Each row was made from one path, in order. Every step used is in the known rows, and no mark comes twice. Write each row's path.
Known rows
nefugum -> gapo -> boki: [-11.9, -0.9, -16.4, 1.9, 11.9, 33.7, -16.4, -2.5, 28.6, 43.7, 6.0, -48.4, 5.5, 14.4, -2.4, 25.8, -5.8, -27.3, -19.3, 27.4, -23.4, 11.4]
dazu -> moba -> zibo: [8.8, -7.9, -10.5, 44.1, 9.2, 45.0, 12.6, 15.2, 6.8, 40.2, 39.2, -41.0, 20.0, -26.1, -18.1, 12.4, 21.0, -25.1, -10.3, -3.7, -23.8, 11.3]
zibo -> tena -> kose -> gapo -> dazu -> moba: [-5.6, 22.3, -6.2, 44.5, -20.0, 7.8, -13.4, 4.7, 4.1, 26.6, 36.1, -15.6, -14.6, 9.1, -43.4, 24.6, -4.1, -2.3, -3.3, -4.0, -42.2, -39.9]
dazu -> moba -> boki -> gapo -> nefugum: [11.9, -24.1, -7.6, 8.6, -11.9, 55.3, -7.1, 13.0, 22.8, 20.6, 33.7, -38.8, 9.3, -21.0, -27.4, 26.1, -5.0, -9.5, -2.8, 37.9, -37.0, 3.1]
gapo -> dazu: [20.5, -12.7, -15.3, 37.6, -12.3, 28.5, 3.7, 12.7, 40.4, 41.9, 31.0, -37.0, 4.0, 2.8, -16.8, 16.4, 26.8, -24.8, -13.2, -12.9, -19.2, 4.5]
zibo -> tena: [-3.6, 10.6, -4.0, 57.6, -18.3, 19.5, -3.0, 6.3, 46.5, 19.9, 17.6, -38.0, 13.8, -3.7, -0.4, 30.8, 20.6, -30.8, -6.8, -3.2, -3.3, 4.4]
tena -> kose -> gapo -> boki: [-20.1, 9.5, 14.6, 8.2, 3.5, 14.6, -15.9, -10.6, 16.6, 41.3, 21.4, -23.0, -4.0, 14.1, -41.3, 36.2, -15.8, -9.0, -14.7, 23.3, -33.3, -14.6]
kose -> tena -> boki: [-6.1, 5.7, 6.2, 43.3, -0.6, 24.1, 10.5, 20.8, 44.2, 37.2, 32.3, -16.5, 10.6, -14.7, -16.1, 36.4, 11.2, -15.8, -23.1, 22.3, -22.5, -18.7]
kose -> tena -> boki -> gapo -> dazu -> moba: [12.9, -4.2, -14.7, 42.1, -10.5, 40.9, 1.6, 24.1, 32.9, 26.2, 43.2, -1.2, 0.7, -18.1, -44.5, 35.5, 1.8, 7.7, -20.0, 19.7, -55.7, -36.7]
tena -> boki: [1.2, -1.0, -2.6, 36.0, -2.5, 25.4, 3.6, 14.3, 34.9, 39.8, 10.6, -35.3, 9.6, -9.6, -21.2, 24.9, -1.6, -21.2, -23.2, 11.9, -3.8, 4.1]
moba -> boki: [9.0, -18.9, -3.0, 25.4, -16.1, 26.8, -6.2, 14.9, 24.9, 39.9, 27.4, -35.0, 4.1, -12.5, -12.0, 21.4, 10.0, -35.1, -11.6, 17.2, -13.0, 19.4]
dazu -> moba -> boki -> gapo: [19.0, -26.3, -9.0, 30.8, -18.8, 48.3, -16.1, 14.2, 16.0, 20.2, 30.8, -24.8, 0.1, -27.2, -35.6, 21.5, -3.6, -17.8, -9.7, 28.3, -39.7, 10.5]
kose -> tena -> boki -> gapo -> dazu -> moba -> zibo: [8.0, -3.2, -15.9, 39.4, 2.2, 34.9, 22.6, 23.0, 15.3, 37.9, 59.0, -5.7, 17.2, -29.2, -39.1, 33.9, 4.9, -2.9, -17.9, 16.8, -59.0, -29.7]
moba -> boki -> gapo: [14.4, -27.5, -1.0, 28.4, -24.4, 32.7, -9.6, 9.0, 34.7, 24.0, 30.4, -31.0, 10.3, -16.1, -25.6, 25.4, 2.4, -30.2, -8.5, 28.8, -27.7, 16.7]
gapo -> dazu -> moba: [23.7, -11.0, -22.7, 40.6, -7.2, 42.4, -5.7, 18.2, 22.0, 38.4, 31.7, -32.7, -5.5, -6.2, -27.1, 11.9, 21.0, -12.9, -13.2, -13.3, -30.7, -1.9]
dazu -> moba -> boki: [13.1, -17.3, -11.3, 28.2, -11.7, 40.3, -13.4, 19.2, 5.4, 35.6, 27.7, -30.4, -6.6, -22.5, -22.8, 17.6, 3.7, -24.2, -12.9, 17.4, -25.2, 13.3]
boki -> gapo -> kose: [7.9, -15.4, -5.7, 27.5, -28.9, 43.6, -10.2, -2.7, 48.0, 22.8, 21.2, -34.6, 5.8, -4.1, -34.5, 27.2, 7.7, -11.4, 4.2, 6.7, -19.5, -4.8]
dazu -> moba: [13.6, -8.7, -8.8, 46.5, -3.5, 50.4, -6.8, 15.4, 24.5, 28.8, 24.3, -37.7, 1.0, -16.1, -22.8, 13.4, 16.4, -16.4, -12.4, 0.1, -21.6, 5.9]
kose -> gapo -> boki: [-9.9, -1.7, 11.8, 12.5, 5.9, 27.2, -11.8, 6.3, 31.8, 36.4, 28.3, -27.9, 10.7, 8.7, -26.2, 37.2, 3.9, -10.0, -20.3, 19.2, -33.7, 1.1]
moba -> zibo -> tena -> kose -> gapo: [-23.8, 24.3, 13.0, 44.0, -4.8, -6.3, 12.0, -3.9, 8.7, 33.2, 42.5, -30.3, 19.6, 0.0, -24.0, 28.7, 1.9, -30.8, -0.5, 6.8, -22.8, -20.6]
zibo -> tena -> kose: [-15.3, 22.4, -0.4, 52.1, -20.9, 6.0, -5.9, -9.2, 32.8, 24.4, 9.1, -31.9, -2.2, 0.2, -16.1, 30.4, 0.4, -30.5, -1.1, 3.5, -4.3, -9.1]

Which path is each row?
[-4.8, 18.9, -31.2, 42.5, -2.6, 11.1, 16.7, 20.3, -3.0, 41.5, 26.8, -23.2, 13.3, -17.0, -19.2, 31.6, -2.0, -15.4, -14.9, -9.3, -20.4, -12.1] : gapo -> dazu -> moba -> zibo -> tena -> boki
[-35.6, 32.5, 1.3, 20.5, 9.3, 8.4, -5.2, -6.7, -17.5, 34.9, 30.2, -16.5, 5.7, -3.5, -34.0, 45.1, -19.5, -9.4, -7.1, 16.1, -40.2, -20.7] : dazu -> moba -> zibo -> tena -> kose -> gapo -> boki
[-2.5, -6.9, -7.1, 19.4, -24.2, 36.9, -7.6, 1.9, 37.8, 29.2, 9.1, -25.4, 4.0, -5.5, -44.8, 34.1, -17.3, -3.4, -7.3, 16.7, -14.5, -14.4] : tena -> boki -> gapo -> kose
[-14.4, 12.2, -4.0, 27.4, -13.7, 23.2, 6.9, 5.2, 53.3, 11.1, 10.6, -37.1, 28.1, -6.3, -15.1, 47.5, -12.4, -8.8, -7.5, 29.7, -9.8, -16.4] : zibo -> tena -> boki -> gapo -> nefugum
[-35.0, 30.9, 10.6, 20.2, -7.5, -1.7, -17.5, -12.7, 19.5, 26.9, 14.3, -17.5, -1.5, 16.5, -28.9, 49.8, -17.7, -10.8, -9.3, 20.4, -26.0, -19.3] : zibo -> tena -> kose -> gapo -> boki
[0.5, -3.5, 8.1, 44.6, -9.3, 31.1, 5.7, 13.8, 55.6, 22.5, 34.6, -10.9, 17.5, -19.3, -29.7, 40.2, 3.6, -10.0, -19.7, 32.9, -36.1, -22.5] : kose -> tena -> boki -> gapo
[18.3, -19.1, -9.4, 18.6, -15.2, 26.2, -14.5, 29.0, -2.4, 43.1, 55.5, -18.7, -10.1, -4.0, -40.9, 15.4, 5.6, -9.0, -13.9, 10.6, -50.8, -10.2] : kose -> gapo -> dazu -> moba -> boki
[-12.7, 4.6, 20.6, 12.1, 1.1, 21.9, 1.5, -3.6, 30.4, 36.4, 37.7, -44.6, 10.3, 11.1, -33.0, 21.1, -0.8, -10.5, -1.2, 24.6, -24.9, -27.1] : tena -> kose -> gapo -> nefugum
[-8.3, 8.8, -4.5, 50.6, -23.6, 16.9, -1.5, 7.0, 47.9, 11.3, 7.1, -23.6, 19.0, -10.4, -22.5, 41.6, -10.5, -16.5, -16.0, 18.6, -11.7, -6.6] : zibo -> tena -> boki -> gapo
[7.3, -7.2, -6.2, 14.5, -15.7, 14.9, -17.8, 11.9, -17.3, 45.3, 46.4, -12.4, -24.9, 1.3, -55.1, 15.1, -14.8, -9.2, -9.3, 16.3, -50.3, -25.9] : tena -> kose -> gapo -> dazu -> moba -> boki
[6.8, 1.6, -3.5, 32.7, -9.2, 23.9, -11.3, 7.1, 1.1, 38.0, 42.8, -21.2, -15.8, 8.2, -55.5, 11.3, -0.6, -1.3, -10.1, -0.1, -47.9, -32.7] : tena -> kose -> gapo -> dazu -> moba
[-6.4, -1.8, 9.5, 22.1, 0.1, 38.1, 15.0, 14.0, 61.7, 24.3, 36.9, -25.5, 27.1, -15.2, -21.7, 44.2, 1.9, -2.1, -13.7, 43.2, -33.2, -31.0] : kose -> tena -> boki -> gapo -> nefugum
[-4.6, 1.2, 2.2, 31.4, -17.7, 35.5, -1.7, 7.4, 47.0, 36.6, 40.7, -23.0, 0.3, -4.8, -17.8, 34.6, 25.3, -12.0, 2.1, 5.2, -22.3, -25.1] : gapo -> kose -> tena
[-17.9, 16.6, -21.4, 30.8, -19.3, 27.9, 2.2, 5.6, 3.8, 23.4, 16.3, -19.0, 14.2, -24.2, -37.6, 43.1, -20.7, -2.2, 0.6, 9.0, -20.6, -22.9] : dazu -> moba -> zibo -> tena -> boki -> gapo -> kose
[-13.6, 25.6, -36.7, 32.4, -1.6, 8.7, 2.0, -3.6, -15.2, 46.3, 28.4, -38.6, -3.0, 5.7, -14.1, 10.5, -9.6, -31.1, 2.4, 2.3, -34.6, -22.5] : nefugum -> gapo -> dazu -> moba -> zibo -> tena -> kose
[-12.9, 9.8, -0.7, 24.4, -13.8, 26.3, 1.7, 13.1, 37.4, 42.9, 26.2, -13.4, -1.5, -7.5, -27.3, 42.3, 0.4, -4.0, -8.1, 14.8, -16.1, -33.2] : gapo -> kose -> tena -> boki
[19.0, -9.4, -6.3, 36.9, -7.0, 35.6, -7.6, 23.4, 16.3, 37.0, 50.1, -27.5, -1.3, 3.5, -40.8, 12.4, 18.5, -2.1, -15.8, -5.4, -47.2, -18.3] : kose -> gapo -> dazu -> moba
[0.4, 11.8, -11.1, 47.0, -4.8, 13.3, 11.2, 20.7, 1.2, 34.2, 59.0, -25.2, 18.8, -6.6, -23.5, 23.8, 20.1, -14.2, -6.2, -11.9, -43.5, -18.9] : kose -> gapo -> dazu -> moba -> zibo -> tena
[-7.5, 3.3, 18.9, 35.5, -6.6, 16.1, -6.8, -2.2, 24.7, 34.6, 34.7, -31.2, 1.3, 8.6, -39.7, 15.5, 0.0, -18.8, -8.8, 14.3, -28.7, -18.1] : tena -> kose -> gapo
[11.1, 1.3, -26.2, 53.0, -15.2, 28.6, 11.0, 10.7, 17.3, 21.2, 42.6, -27.2, 21.5, -19.2, -22.8, 28.2, 15.6, -18.7, -2.3, -8.0, -40.9, -5.6] : boki -> gapo -> dazu -> moba -> zibo -> tena
[28.7, -19.6, -21.1, 43.4, -15.9, 50.2, -6.7, 12.6, 33.0, 22.3, 34.3, -26.9, 1.7, -10.5, -40.6, 16.6, 14.5, -5.5, -10.4, -0.7, -44.8, -5.7] : boki -> gapo -> dazu -> moba
[23.7, -19.1, -24.6, 22.9, -17.6, 34.6, -10.3, 22.4, 1.0, 45.9, 35.1, -24.7, -13.4, -11.9, -27.0, 16.1, 7.0, -20.4, -12.0, 3.8, -33.8, 6.0] : gapo -> dazu -> moba -> boki
[-20.9, 25.6, 5.0, 49.5, -2.0, 9.1, 5.0, 2.8, -10.7, 29.0, 43.3, -25.2, 9.3, -10.0, -34.2, 24.7, -3.9, -17.6, -0.3, 6.2, -36.9, -26.2] : dazu -> moba -> zibo -> tena -> kose -> gapo
[24.3, -19.3, -23.2, 40.5, -4.4, 45.5, 12.4, 13.7, 14.7, 33.4, 50.1, -31.7, 19.0, -20.9, -35.8, 16.8, 18.6, -16.4, -7.8, -4.8, -47.7, 1.1] : boki -> gapo -> dazu -> moba -> zibo
[-4.8, -3.6, -20.5, 11.2, -12.9, 37.0, -14.9, 0.9, 28.8, 44.4, 14.6, -52.9, -3.3, 14.8, -12.6, 12.4, 1.0, -24.8, 1.1, 10.7, -12.4, -9.3] : nefugum -> gapo -> kose
[-6.9, 22.6, -25.8, 45.7, -9.3, 8.5, 8.9, -1.5, -8.4, 40.4, 31.7, -25.0, -0.7, -9.0, -25.5, 24.1, 1.9, -23.4, 1.2, -14.2, -27.3, -17.8] : gapo -> dazu -> moba -> zibo -> tena -> kose
[-7.5, 20.9, -14.4, 37.2, -0.3, 5.1, 13.8, 26.7, -8.6, 42.8, 46.0, -16.7, 16.2, -8.5, -31.9, 32.1, -5.9, -5.8, -17.8, -1.3, -37.1, -28.7] : kose -> gapo -> dazu -> moba -> zibo -> tena -> boki
[25.9, -22.1, -13.1, 40.2, -20.1, 34.9, 0.2, 5.8, 52.6, 27.4, 34.3, -33.3, 12.5, -0.7, -29.5, 20.4, 19.3, -18.5, -10.2, -1.2, -33.6, 0.8] : boki -> gapo -> dazu
[-6.8, 14.9, -9.9, 26.5, -28.7, -1.3, -20.3, 9.9, -14.3, 33.7, 40.0, -8.9, -22.5, 3.8, -43.2, 27.4, -17.5, -10.5, -2.3, 13.7, -44.5, -32.9] : zibo -> tena -> kose -> gapo -> dazu -> moba -> boki
[2.0, 2.8, -5.7, 29.9, 3.9, 18.4, 8.5, 7.6, -16.4, 50.5, 57.4, -24.9, 2.6, -2.7, -49.6, 9.1, 2.5, -11.2, -6.0, -3.2, -50.1, -27.3] : tena -> kose -> gapo -> dazu -> moba -> zibo
[15.9, -12.2, -14.7, 32.9, -16.1, 26.4, 3.1, 11.3, 42.3, 33.2, 19.6, -23.6, 10.4, -4.6, -38.2, 27.2, -3.6, -11.7, -22.1, 9.6, -27.1, -7.8] : tena -> boki -> gapo -> dazu
[-10.7, 22.4, -43.5, 28.2, 4.0, 11.2, 10.2, 18.3, -9.5, 48.6, 23.2, -36.3, 10.6, -1.1, -9.8, 20.0, -13.6, -22.8, -14.6, 6.7, -29.0, -18.5] : nefugum -> gapo -> dazu -> moba -> zibo -> tena -> boki
